In the rows, zero is written as 128.
Known rows, with every way that one mark hangs from another:
Y{A{M{D P} W}}: [ 84 106  89  89 162 125 114 119 126 186 112  88 157 115 117 132 139 146
 125 146  93 141 117 116 106  99 117 128 122]
W{V{T}}: [148 137 129 104 131 141 156 130 123 156 126 127 134 141 126 115 123 158
 122  65 113 155 135  96 133 104 100 125 116]
V{D P{M}}: [169 113 138  90 134 128 136 107 122 146 128 116 157 169 113 119 122 149
 106  69 133 155 124 135 107 101 129 145 104]
V{A{M W} D P}: [165 105 144  70 133 116 142 131 127 170 151  94 180 151 128 145 142 193
 131  47  86 125 113 132 131 110  79 102 131]
W{P{M}}: [149 119 134  76 131 155 121  99 120 149  97 119 120 168 129 103 113 110
  91 116 108 169 120 116 105 119 106 146  94]
M{P V{A T}}: [125 117  57  76 139 137 171 178 130 175 113 150 107 129 153 158 113 170
 131  39  90 145 154  90 113  84  79 109  66]
Y{A{T W{P}}}: [142 116 172  92 123 157 133 122 157 174 128 124 148 148 129 139 112 129
 113 125  77 141 133  98 100 129  66 140 143]
P{M{V}}: [ 96 123 125  86 132 112 136 111 123 163 102 119 123 162 120  92 101 109
  89 117 144 154 103 129  80  85 128 136  87]
D{M{A V{P T}}}: [143 141 123  64 114  93 142 178 141 207  79 113 140 207 149 103 123 173
 155  31 116 150 134 120 112  56  92  81  90]
W{P V}: [156 142 134  94 134 158 140 113 129 162 114 124 114 137 148 103 123 110
  91  73  98 166 103  92 130 113  89 133  95]
D{M{A P{V{T}}}}: [129 111  96  90 153 152 144 152 115 139  89 104 136 184 129 114 129 170
 134  87  81 177 163 137 105  82 119 141  85]
P{M V{A}}: [124 113 147  80 144 160 137 100  99 122 134 104 141 144 110 139  99 133
 114  96 119 185 121 139 107 116 125 163  92]
Y{A V{P}}: [127 146 160  87 145 158 127 126 152 176 117 130 138 139 132 150  97 155
 159  84 118 176 155  96 142 110 101 116 185]
D{M{A}}: [104 125 141  78 138 118 129 136 144 164  92 110 132 161 137  93 114 138
 124  99 113 162 127 141  89  85 110 126 116]
M{A{T} D P}: [120 101  82  78 138 141 147 154 144 199 101 130 118 111 153 127 126 119
 102  76 110 138 108 115  27  88 139 139  84]
Y{A{M{V{D}}}}: [103 109 133  86 143  74 124  93 140 174 138 137 144 112 106 117 105 135
 144 119 114 149 135 118 101  79 121  94 123]
M{A D}: [ 95 118  92  65 131 119 149 142 154 195  99 117 132 117 139 116 122 132
 115  95 138 136  94 117  72  93 151 117  97]
A{M{P} W}: [102 111 107  98 157 138 124 133 109 154 105  89 144 156 125  99 145 149
  88 134  79 122 114 139 103 112  96 137 133]
M{D P V{A}}: [ 94 116  31  64 148 133 154 159 132 196 114 132 105  94 157 154 120 135
 115  54 112 153 106  98  88  80 118 119  48]
A{M{D} T V}: [140  93 149  91 128 142  72 112 149 173 135 100 165 137 138  91 132 155
 147 123  96 153 115 146  50 116 113 109 131]
V{A{M} D P T}: [205 105 130  61 125 117 137 137 121 173 149 130 169 145 134 159 137 216
 174   8  76 145 160 120 142 106  79  82 125]
M{A{T}}: [125 116 158  81 119 128 149 142 150 178 113 139 127 138 141 112 107 119
 105  84 113 132 118 127  45 104 113 129 134]
W{P V{A T}}: [188 132 123  75 124 163 159 136 131 171 129 137 120 126 155 149 119 160
 134  14  79 178 137  66 148 109  59 107  76]
P{M{A D} V}: [101 103 114  72 138 130 136 101 120 165  96  84 146 150 108 104 113 117
 101 117 151 173  87 134  63  91 190 149  71]
Y{A{M W} V}: [ 81 112 176  95 155 132 114  96 146 167 116  94 158 139 104 118 106 164
 139 155 104 161 134 110 118 108 106 108 198]
D{M}: [111 127 140  92 144 136 113 120 127 143 109 112 139 162 125 102 120 149
 128 117 103 169 136 150 117 105  97 142 136]
D{M{V{T{A{W}}}}}: [110 126 118  97 116 118 141 171 134 172  92  92 161 172 102 116 129 206
 125 102 107 147 140 156 114 108  92 139  98]
T{A{M{P} V}}: [131 119 105 110 146 173  87 148 126 147 115 101 139 113 130 101 132 160
 120 120  80 158 153 167  92 143  92 148 107]
D{M{A{T} P}}: [128 109 136  91 142 136 128 149 134 166  96 125 117 155 151 104 117 122
 112  82  87 165 140 144  44  78  96 146 104]

Rows:
[187 100 161 112 126 147 163 108 147 154 145 115 151 142 127 110 134 136
  73  73  89 145  99  95  87 110  92 147  94]
A{T W{P V{D}}}
[116 111 185 122 128 165 123 135 185 152 148 106 172 150 122 121 103 154
 133 145  96 139 149 118  84 123  72 136 150]
Y{A{T V W}}
[ 87 112  90  75 133 105 127 108 124 185  98 107 130 143 119 101 112 115
 100 114 156 158  85 120  67  77 158 132  66]
P{M{D V}}
[141  91 119 105 128 153 173 145 161 145 121 115 167 132  86 150 122 243
 116  97 111 150 166 127 108 132 130 148 141]
Y{V{D T{A{W}}}}
[102 127  83  89 139 119 111 148  99 180  98 119 113 107 127 109 127 134
 102 100  98 147 123 159  84 113 112 138  96]
T{A{M{P V}}}
[147 116 139  83 139 175 117  85 102 125 106 103 133 181 115 104 114 114
  91 128 102 183 117 131 115 127 126 163  90]
W{P{M V}}
[139 108 159  78 116 114 112 119 129 196 109 105 142 178 140  86 133 129
  94 116  76 124  89 122  69 104  75 103 120]
A{M{V} T W{P}}
[163 118 127 114 119 167 139 172 172 147 143  85 193 150 111 128 139 207
 110  79 107 127 134 154 123 146  96 153 107]
T{A{V{D P} W}}
[157  95 135  57 113 134 124 110 144 200  88 114 126 148 141 105 112 101
 100  87 121 169  91 109  25  91 138 132  67]
W{P{M{A{T} D}}}
[122  98 138  87 150 121 143 109 137 125 121 103 156 165 107 102 120 159
 123 101 110 177 129 154  91  84 151 144  95]
P{V{D{M{A}}}}
[163 117 130  90 145 148 147 123 151 152 128 131 143 154 127 132 120 182
 128  59 119 161 140 113 123 106 125 124 157]
Y{V{D P}}
[141 139 148  70 106 106 149 170 149 217 103 135 128 167 159 110 113 116
 110  31 125 121  96 120  54  79 105 102 110]
M{A{T} V{P}}
[188 129 164  83 120 166 143 120 130 174 143 140 114 110 161 140 108 112
 112  20  82 180 109  84  94 114  59 131  90]
W{P V{A{T}}}
[171  84 127 102 133 131 112 113 154 133 147 117 176 161 119  95 133 212
 157 105  84 146 173 132 109 110 101  90 123]
A{M V{D T}}
[107 111 107  94 166 174 139 145 108 121 124  76 151 167 125 141 131 172
 115 100  70 178 130 146 128 103  88 171  92]
D{M{P{V{A{W}}}}}
[ 94 113  64  89 133 117 194 191 154 193  78 114 125 172 142 110 129 165
  87  80 111 104 125  94  84  65 109 110  65]
M{A{W} P V{T}}
[113 128 166 106 140 121 131 107 109 160 122  74 156 145 118  79 140 137
  92 114 105 140  82 125 116 103  98 125 136]
A{M W{V}}
[157 147 118  81 108 120 119 179 119 191  94 111 150 174 124 130 129 198
 156  39 105 167 152 157 132 106  84 128 104]
D{M{V{P T{A}}}}
[159 137 123  70 117  99 118 146 110 201 106 118 149 186 139 107 137 177
 152  53  97 129 128 124 129  91  87  75 132]
A{M{V{P T}}}
[125  97 140 102 144 143 120 130 109 161 117 100 145 154 130 105 141 141
  89 125  70 120 116 146  64 116  86 142 144]
A{M{P} T W}
[162 129 127  71 116 151 168 182 136 178 128 106 170 175 139 170 135 215
 143  27  91 119 138 105 154 118  58 108 124]
V{A{W} P T}
[129 109 162  87 124 152 159 147 143 164 144 120 151 132 134 153 114 158
 105  79  93 127 114 125  80 124  70 141 138]
V{A{T W}}
[ 84 130 126  74 133  89 139 144 149 187  84 114 119 166 143  79 108 124
 120  94 131 158 106 133  75  58 114 108  87]
D{M{A V}}
[ 93 117 104  78 115  99 189 177 165 198  88 110 142 179 130 105 120 172
 104  89 126 103 111  97  88  72 109  94  90]
M{A{W} V{T}}
[109 111 147  81 116 123 165 156 149 184 137 122 139 142 136 140 107 147
 103  73 106 122  99 113  66  99  77 124 107]
M{V{A{T W}}}
[164  88 163  86 135 128 131 114 140 139 159 139 148 128 127 146 109 169
 147  54  85 181 152 145  78  99  84 139 111]
V{A{T} D{M}}
[149  87 123  96 148 122 141 134 147 152 115 134 129 144 136 108 120 139
 111  71  91 166 149 142  37  70 116 149  89]
V{D{M{A{T} P}}}
